(in the rows, 128 means zero)
Known rows, with every step that occurs:
Z-S-K-M: [116 145 101 107 149 135 178 116  60 116 157 128  84 132 116 137 103 160
 115 120 134  92 130]
M-Z-D-K: [ 88 155 138 110  87 173 123 114 119  87 115 147  64 105 226 102 150  54
 117  88 174 126 156]
K-D-Z: [104 152 128 124 137 159 166 112 118  93 120 112 100 117 118 124 100  57
 135  88 170 106 135]
G-Z-S-K: [ 84 138 118 104 144 115 162 150  83 103 140  80 110 131 121 132 116 138
 100  95 139  76 145]
Q-K-G: [124 181 120  85 120 162 162 102 129 119  87 151  77 138 162 121 112  89
 103 105 130 123 125]
Z-D-K-G: [ 98 174 130 102  98 165 123 116 124 102 102 169  64 131 223 123 115  58
 105  93 132  85 158]
K-G-Z-Q: [ 85 159 125 116 123 159 157  99 111 135 112 145  81 111 160 125 118  80
  74  98 106  79 122]
M-Z-S-K-G: [111 150 134  78 118 154 170 133  82 107  75 119  66  84 166 127 138  95
 107 101 125  81 159]
S-Z: [112 160 142  73 118 160 184 113 103 108 118 133  65 124 136 105 143  87
 127 110 139 123 124]
Z-S-K-G: [112 156 123  80 137 144 177 127  82 114  90 121  79 122 147 144 110 114
 102 109 115  59 156]
G-K-M: [123 166 130 128 170 162 151 106  91 127 143 184  66 153 150 143 116 122
 119  97 132 112 124]
K-Q-Z-D: [122 139 133 106 135 117 120  76 118 125 146 128  71 143 160 140 114  80
  68  70 183 165 138]
K-G-Z: [103 169 124  97 124 136 137 124 112 131 113 133  82 125 143 121 116  89
  88  85 113  95 131]
Q-K-M-Z: [123 164 103 106 111 163 156  96 104 110 138 156  71 111 147  99 133 112
 124 108 159 183  98]
G-K-Q: [118 155 152 123 158 135 159  91 108 110 102 151  79 185 191 136 115  99
  96  70 150 108 126]
D-K-G-Z: [ 98 165 135  98 110 150 125 121 111 107 108 146  74 145 198 105 120  81
  93  80 120  67 138]
G-K-D-Z-S: [112 147 139 152 166 144 179 151 122  91 121 122  96 110 133 141 135  61
 141  52 152  67 160]
D-Z-S: [118 162 128 127 154 131 181 129  78  96 153 109  75 104 111 153 143 105
 110  72 149 103 137]
Z-Q: [ 99 152 131 116 140 186 183  69  97 125 121 155  71 128 156 133 125  90
  93 118 144  93 124]
Q-Z: [135 146 143  83 162 166 142  78  93 137 132 139  55 135 122 140 138  90
  84  98 167 134 146]
G-Z: [ 97 156 127 111 135 133 143 119 103 123 142 115  94 140 126 120 122 106
  97  90 143 110 124]
K-Q-Z: [142 136 144  92 151 133 143  55  96 130 132 128  61 164 147 132 121  98
  68  79 175 146 125]
G-Z-Q-K-M: [ 87 153  90 138 125 147 159  96 115 119 174 149 103 129 138 108 106 130
  93 112 140 144  81]

Rows:
[ 86 160 139  87  82 161 148 133 126  79 128 145  69 123 204  97 142  63
 134 100 156 118 146] => S-Z-D-K
[ 78 153 134 114 108 174 144  96 113 110 104 160  73 133 218 108 122  72
  78  93 116  52 132] => D-K-G-Z-Q
[ 85 172 114 113 104 120 113 143 131 129 127 129  95 106 155 133 108  72
  89  82 118 114 141] => K-G-Z-D
[ 98 159 117 115 129 184 185  75 122 111 115 150  88 135 166 121 120  94
  97 120 156 123 113] => Z-Q-K
[101 162 106 131 109 156 125 104 105 102 168 174  69 141 190 117 108 104
 120 103 152 123 129] => Z-D-K-M
[103 152 109  93 147 156 156  99  65 111 136 139  85 154 130 137  78 150
 116 141 149 116 121] => S-K-M
[147 137 133  98 165 146 161  97  87 140 152 130  53 114 108 139 164 102
  84  74 153 109 157] => Q-Z-S
[118 169 140  87 116 179 147  93 106 110  87 169  55 149 209 113 120  77
 102  97 126  65 146] => D-K-G
[105 160 105 122 103 150 131 108 103 122 158 158  66  84 152 119 132  90
 118 100 153 173 123] => K-M-Z-D
[116 150 132  99 144 151 118  97 116 132 148 137  65 115 137 149 132  75
  85  94 175 153 161] => Q-Z-D
[101 175 114  96 115 133 138 128 136 116 108 127  97 136 150 111 111  97
  94  88 125 125 117] => Q-K-G-Z
[121 160 140 121 150 171 143 108  90 121 124 180  53 115 167 124 146 102
 124  93 139 138 127] => G-K-M-Z
[109 147 143 124 151 176 163 117 138 118  90 155  94 152 159 119 113  56
 139  86 148  73 153] => G-K-D
[ 61 163 117  92 111 122 111 154 116 105 105 104 111 118 166 144  79  93
  93 111 131 103 153] => S-K-G-Z-D
[101 144 133  88 134 132 164  81  83  92  98 105  95 182 170 131  74 127
  94 114 165 112 123] => S-K-Q
[149 123 142 108 138 130 152  72  92 105 145 134  51 166 188 113 151 101
  71  51 171  95 146] => D-K-Q-Z-S
[138 148 109 122 125 144 175 108  75 128 162 150  56  82 124 108 161 117
 117  83 131 130 118] => K-M-Z-S
[103 139 134  89 128 153 175 128  74  98 102 101  78  96 153 122 144 111
 115 106 155 101 153] => M-Z-S-K
[ 92 162 128 117 108 163 129 110 119  91 131 152  75 142 207 121 121  75
 112  96 163 104 152] => Z-D-K
